Known rows, with every way that one mark hangs from another
K_732{K_155{K_762} K_326{K_349} K_835{K_967}}: [ -4.1  -7.7 -11.3   3.1 -31.3   7.5  -0.7  -3.6   0.9   1.7 -10.3   7.5
  40.2  12.2 -46.1  -4.0  12.8 -42.7   9.3  17.2  -3.0]
K_349{K_326{K_835{K_762}}}: [ -4.1 -10.1  -7.5   0.3   3.3  -1.2 -10.9   9.0  -3.1  33.8  -3.0  -1.2
   4.5 -15.0   0.8 -33.9  -7.9 -13.6  -3.4  -4.8  -0.8]
K_155{K_732{K_326{K_349}} K_762{K_835{K_967}}}: [ 11.0 -17.9 -15.2  -1.6   0.2  -7.8  -1.6 -18.6  -2.2   8.0  -0.6  -5.3
  52.2  29.5 -25.6   9.8   7.2 -14.8   2.6  34.3   4.3]
K_349{K_326{K_835}}: [ -5.8 -18.8  -0.9   2.9   0.9   9.3 -16.6   4.1   4.2  20.8   0.8  19.2
   8.6  -2.6  -3.3 -31.5 -16.4 -34.1  -0.5   7.3  -1.5]
K_349{K_326{K_835{K_762 K_967}}}: [ -1.8 -16.2  -9.9  -5.1  -7.0  -9.0 -15.1  12.2   1.6  27.3   9.2  20.8
   7.7  -6.3 -16.5 -53.1  -3.7 -20.2  -7.9  10.4   0.8]
K_835{K_732{K_326{K_349}}}: [  8.4 -16.6  -5.2   2.3 -12.0  10.7   2.2 -10.2  -5.3   5.8 -10.7 -46.5
  38.7  10.7  15.2  39.3 -30.9 -19.8   4.0  16.1  12.0]
K_155{K_732 K_762{K_835{K_326}}}: [  9.1 -22.6 -13.2   9.6  28.5  10.3  -6.4 -26.4  -4.0   8.5   8.5  10.5
  19.6  11.3  -9.1   9.7  27.7  -5.0   1.2  -1.2   5.7]
K_835{K_732{K_155{K_762} K_326{K_349}} K_967}: [  9.3  -9.9 -15.9   5.7  -7.9  17.0   0.6  -4.8 -17.1  -6.2 -12.7 -26.4
  39.4  24.1 -35.4  26.6   0.0 -37.5  12.8   9.3  15.3]
K_967{K_835{K_762}}: [  7.9   5.9 -12.5  -0.1   5.2 -10.8   2.5   7.3  -1.9  10.5  -3.9  17.9
   7.4  -2.3  -4.9 -17.8   0.6  17.6  -9.8   2.1  -1.5]
K_155{K_732 K_762{K_835{K_326{K_349} K_967}}}: [ 11.8 -30.5 -15.1   6.2  15.1  11.5  -6.5 -23.0 -19.2   8.3  12.5   7.0
  37.3  17.2 -36.0   4.3  18.5 -28.5  -4.6  27.0   6.9]
K_762{K_835{K_732{K_155} K_967}}: [ 15.3  20.9 -12.8  -0.5   5.6  10.6  -5.2 -22.8 -17.1  -6.9  19.5 -16.5
  18.9  26.4 -28.2 -10.8  13.5   5.9  -0.1 -13.8   3.5]
K_326{K_349 K_835{K_732{K_155{K_762}} K_967}}: [  4.3  -8.2 -10.7  10.6 -10.6  19.1  -5.2   6.1 -15.3   1.9  -7.9   2.8
  22.6  18.2 -51.4   1.9  17.1 -49.9  11.0  -4.8   7.2]
K_349{K_326{K_835{K_732 K_762 K_967}}}: [  5.0 -25.8 -11.0  -4.1  -4.5   0.5 -17.2   5.9   4.9  23.4  12.1   5.9
  12.8  -1.4  -6.8 -39.8  -2.8 -19.3  -5.7   0.7  10.4]
K_835{K_732{K_155 K_326{K_349}} K_762 K_967}: [ 12.2  12.5 -19.3  -3.6 -12.4   4.0   8.9   1.3 -32.0   9.0 -11.1 -62.9
  38.1  13.6 -11.7  21.9  -9.6  -5.3   1.2   7.9  12.1]
K_155{K_732{K_326} K_762{K_835}}: [  8.1 -11.2 -14.4   1.3  13.8  -8.6  -1.5 -22.5  13.3   9.8  -3.1   1.5
  36.5  21.9   0.4  15.0  16.1   8.5   7.9   4.9   3.0]
K_732{K_326{K_835}}: [ -4.2 -10.3  -1.7   1.9 -19.7 -12.2  -5.3   0.2  24.3  15.6  -9.7  23.7
  25.3   7.3  14.1  -1.1 -21.1 -15.8   3.4  10.0  -2.6]
K_835{K_732{K_326} K_967}: [  9.2 -18.7  -6.6  -4.7 -17.0  -5.9  -5.7  -9.1  19.2  -6.8   9.0   2.5
  29.0  20.1   8.2   5.6 -15.2  -8.0   2.0  16.5  13.5]
K_835{K_326{K_349} K_732{K_155} K_762}: [ 10.5   4.2 -18.2  10.0  10.9  31.6   7.2  -4.2 -53.0  15.2 -10.5 -73.7
  17.1  -5.9  -5.8  35.1  -2.4 -13.6  -1.3 -13.8  13.0]
K_762{K_835{K_732{K_155 K_326}}}: [ 14.7  21.7 -14.4   3.9   4.6  10.7  -0.1 -30.6 -10.6   4.4   2.1 -40.1
  35.0  24.0   3.9  19.2 -10.3  10.5   6.1 -15.5   5.0]
K_349{K_326{K_835{K_732{K_155}}}}: [  1.0   0.0  -8.8   6.3  10.7  28.6 -13.1   1.0 -15.0  13.8  -0.6 -11.8
  13.3   8.9  -8.0 -12.6  -7.4 -33.5   6.7 -13.3   6.1]
K_762{K_835{K_326 K_732}}: [ 16.0 -19.0  -8.3   9.4  12.5  20.1 -11.2 -38.6  -3.6   5.1  18.7 -15.6
  19.0   7.7   7.7   8.6  -7.7  -2.3  -4.4 -10.7   8.9]
K_762{K_835}: [  6.6   9.0  -4.1   1.9   5.8  -2.3  -4.1 -23.5  -1.6   6.5  10.6  -6.8
  10.2   6.6  -5.6  -9.7  -0.6  12.3  -4.4  -6.3  -6.5]

Rows
[  0.8 -11.6 -10.4  -4.2 -33.2 -21.2   0.1   9.7   3.6  27.6 -12.0  -4.4
  37.2   2.1  -7.1 -10.5 -20.9 -20.6  -5.9  27.5  -1.4] | K_732{K_326{K_349 K_835{K_762 K_967}}}
[ -1.2 -29.3  -9.9   0.4 -16.5 -11.8  -3.3   9.1  12.4  13.1 -12.3  27.1
  47.1  22.8 -20.4   7.2   5.3 -42.8   6.8  38.1   4.8] | K_155{K_732{K_326{K_349 K_835{K_967}}} K_762}
[  0.5  19.7  -9.0   2.9  -7.2  12.2  10.2  -0.6 -32.0   6.0 -22.0 -48.9
  33.4  12.0  -7.2  30.6 -21.9 -21.1   6.0  14.3   0.6] | K_732{K_155 K_326{K_349}}
[  9.6 -11.1 -15.5   6.4   9.8   1.5  -2.6  -2.0  -7.7  14.4   0.0  22.0
  12.9  -6.7   2.2 -12.7  -7.5   3.8 -13.0   8.3   3.0] | K_967{K_835{K_326 K_762}}
[ -1.8 -27.4  -7.3  -4.4 -11.3   1.5  -7.8  -5.6  18.2  -0.7  22.9  40.1
  22.1   9.1  -0.9 -20.7  26.3 -17.3  -9.3  29.2   2.7] | K_155{K_732{K_835{K_326 K_967}}}
[ -1.5  13.9 -15.7  -5.9 -35.2  -6.3   8.0   1.9 -13.1  17.5  -8.3 -28.0
  38.1   1.2 -21.8  -8.7   4.1 -11.9  -2.9  16.3  -6.0] | K_732{K_155 K_326{K_349} K_835{K_762 K_967}}
[ -3.7 -27.2  -1.1   7.4 -20.1  20.0  -4.4 -11.2  -2.7  11.9   1.5  -3.9
  22.0 -11.6  -5.3   2.2  -7.8 -37.4  -7.1  16.9  -3.9] | K_732{K_835{K_326{K_349}}}
[ 18.0 -28.1  -9.3   6.9  -3.4  20.2 -12.1 -34.5 -20.0   4.2  21.6 -22.2
  35.9  15.1 -18.8   3.2 -16.0 -24.3 -10.9  18.8  10.5] | K_762{K_835{K_326{K_349} K_732 K_967}}
[ 17.5   1.4 -16.5   8.7   4.9  31.7  -6.8 -29.3 -42.2   1.6  16.0 -38.3
  36.0  20.5 -31.3   8.8  -7.1 -26.0  -6.3   7.4   8.0] | K_762{K_835{K_326{K_349} K_732{K_155} K_967}}
[ -2.4 -31.8  -9.8  -4.4 -26.0  -7.2  -0.8  -2.0  22.1   5.2  -5.0  20.0
  47.8  16.0 -21.6   1.9  20.4 -32.9   4.3  38.5   2.1] | K_155{K_732{K_326{K_349} K_835{K_967}} K_762}
[ -3.3 -41.9  -8.9   8.6  -1.1  20.6  -2.4  -7.0   0.4  10.5  -4.9   8.2
  27.2  -1.9 -16.3  16.2  27.7 -40.2   1.4  17.7   3.4] | K_155{K_732{K_835{K_326{K_349}}} K_762}
[ -0.4 -22.9  -9.5  -2.7 -22.4  -5.7  -7.1  -5.6  13.3  13.3  16.8  21.9
   9.1 -14.9  -9.8 -33.5  19.6  -6.3 -12.4   6.9  -1.3] | K_732{K_835{K_326 K_762 K_967}}
[  8.1   0.4 -10.8  10.0  14.6  33.4  -1.8 -10.8 -25.5  -4.4   1.2 -27.8
   8.7   6.8   0.4  24.2   1.4 -14.4   3.6 -15.1  12.9] | K_835{K_326 K_732{K_155}}
[ -3.1   6.2 -13.3   6.8 -10.0  21.1   6.9  -3.8 -34.0  22.8  -9.0 -41.9
  18.0 -18.0 -16.0   4.0  10.2 -19.6  -6.3  -5.8  -4.5] | K_732{K_155 K_835{K_326{K_349} K_762}}
[ -1.8 -45.3  -9.9   3.8 -10.4  12.9  -6.1  -4.8   5.1   4.3   7.1  26.5
  32.2   5.9 -30.5  -3.7  30.5 -45.5  -2.1  32.4   4.5] | K_155{K_732{K_835{K_326{K_349} K_967}} K_762}
[ -3.4  19.1 -14.0  -0.7 -24.9   1.4  11.5  -1.3 -18.3  24.0 -20.7 -47.8
  34.0  -6.6  -6.3  10.2  -0.6  -6.8   0.8  -0.4  -7.0] | K_732{K_155 K_326{K_349} K_835{K_762}}
[  8.2 -20.6  -9.3  11.0   3.2  20.5  -4.4  -5.0 -19.6   5.7  -2.0  14.7
  29.1   4.1 -10.6   4.1 -30.1 -34.2 -10.8  34.9   2.1] | K_967{K_835{K_326{K_349}}}
[ 12.2   1.0 -19.6   4.7   3.1  23.2   4.2  -2.0 -47.5   8.7   1.8 -52.9
  20.9   2.3 -22.2  15.9   2.8 -18.8  -5.2   1.6  14.2] | K_835{K_326{K_349} K_732{K_155} K_762 K_967}
[ 10.6 -21.6  -7.0  -3.0 -21.9   3.6  -2.3  -7.9   0.1   0.0   0.8 -25.3
  42.1  18.4  -1.8  19.7 -26.5 -26.2   0.2  31.0  13.5] | K_835{K_732{K_326{K_349}} K_967}
[ 10.1 -31.9 -10.8   8.9   6.0   5.9 -16.5 -28.2   3.0   0.5  20.1  34.7
  16.1   8.4 -37.5 -20.7  14.9 -18.8  -3.1   3.6   4.2] | K_155{K_762{K_835{K_326 K_967}}}
[ -5.1 -16.3 -10.1  15.9  -7.8  34.8  -1.3  -8.8 -19.9   7.4 -11.6  -4.5
  18.8  -6.2 -39.6   8.9  19.9 -49.3   5.8  -4.1  -1.7] | K_732{K_155{K_762} K_835{K_326{K_349}}}
[ 11.5   4.1 -17.0  11.9  19.0  22.9  -3.0  -1.3  -8.9 -11.0  -7.6  21.1
  14.1  20.3 -33.6   5.0  17.9 -13.2   9.9 -18.4   8.8] | K_967{K_835{K_732{K_155{K_762}}}}
[  9.4 -10.2 -12.2  -2.5  14.6  -9.5  -6.7 -16.0   4.9  -2.2  15.7  25.8
  19.6  23.2 -31.9 -17.7  38.9   4.7   0.8   8.0   3.0] | K_155{K_732 K_762{K_835{K_967}}}
[ 17.2   4.4 -16.1   6.6  10.1  23.6 -10.8 -30.7 -24.0  -3.5  24.6 -12.1
  23.5  23.7 -22.3  -7.0   4.6  -8.2  -4.3  -6.6   7.9] | K_762{K_835{K_326 K_732{K_155} K_967}}
[ -4.6  -0.1  -9.6  12.5 -12.4   9.6   1.8   4.2 -12.9  16.5 -31.4  -6.5
  35.1  10.9 -28.9  20.6  -7.8 -46.8  14.9   1.0  -2.2] | K_732{K_155{K_762} K_326{K_349 K_835}}
[  9.0 -30.4  -5.7  10.3   2.2  29.5  -3.0 -12.9 -21.1   5.4  -0.2 -37.9
  22.0  -0.8   4.7  33.4 -21.5 -32.0  -2.5  10.1  15.0] | K_835{K_326{K_349} K_732}
[ 16.9 -11.1  -9.9  -3.7 -11.4  -7.6  -9.8 -32.0  16.3   0.2  19.2  -1.8
  39.8  27.2   1.3  -4.5 -15.3   6.0  -2.3  10.3   8.0] | K_762{K_835{K_732{K_326} K_967}}
[ -3.0 -25.3  -6.5  -4.7  -9.3  -8.2  -5.2   2.9  28.7  -4.1  10.9  51.5
  13.6  11.2 -26.7 -23.3  52.1 -11.8   3.5  12.0  -0.2] | K_155{K_732{K_835{K_967}} K_762}
[  1.3  -8.4 -14.1  -8.8 -19.9 -23.9   4.8  14.9  -0.6  27.3 -10.2  -9.9
  45.3  12.0   3.3   0.0  -4.9 -10.1  -5.4  36.3   2.7] | K_155{K_732{K_326{K_349 K_835{K_762 K_967}}}}
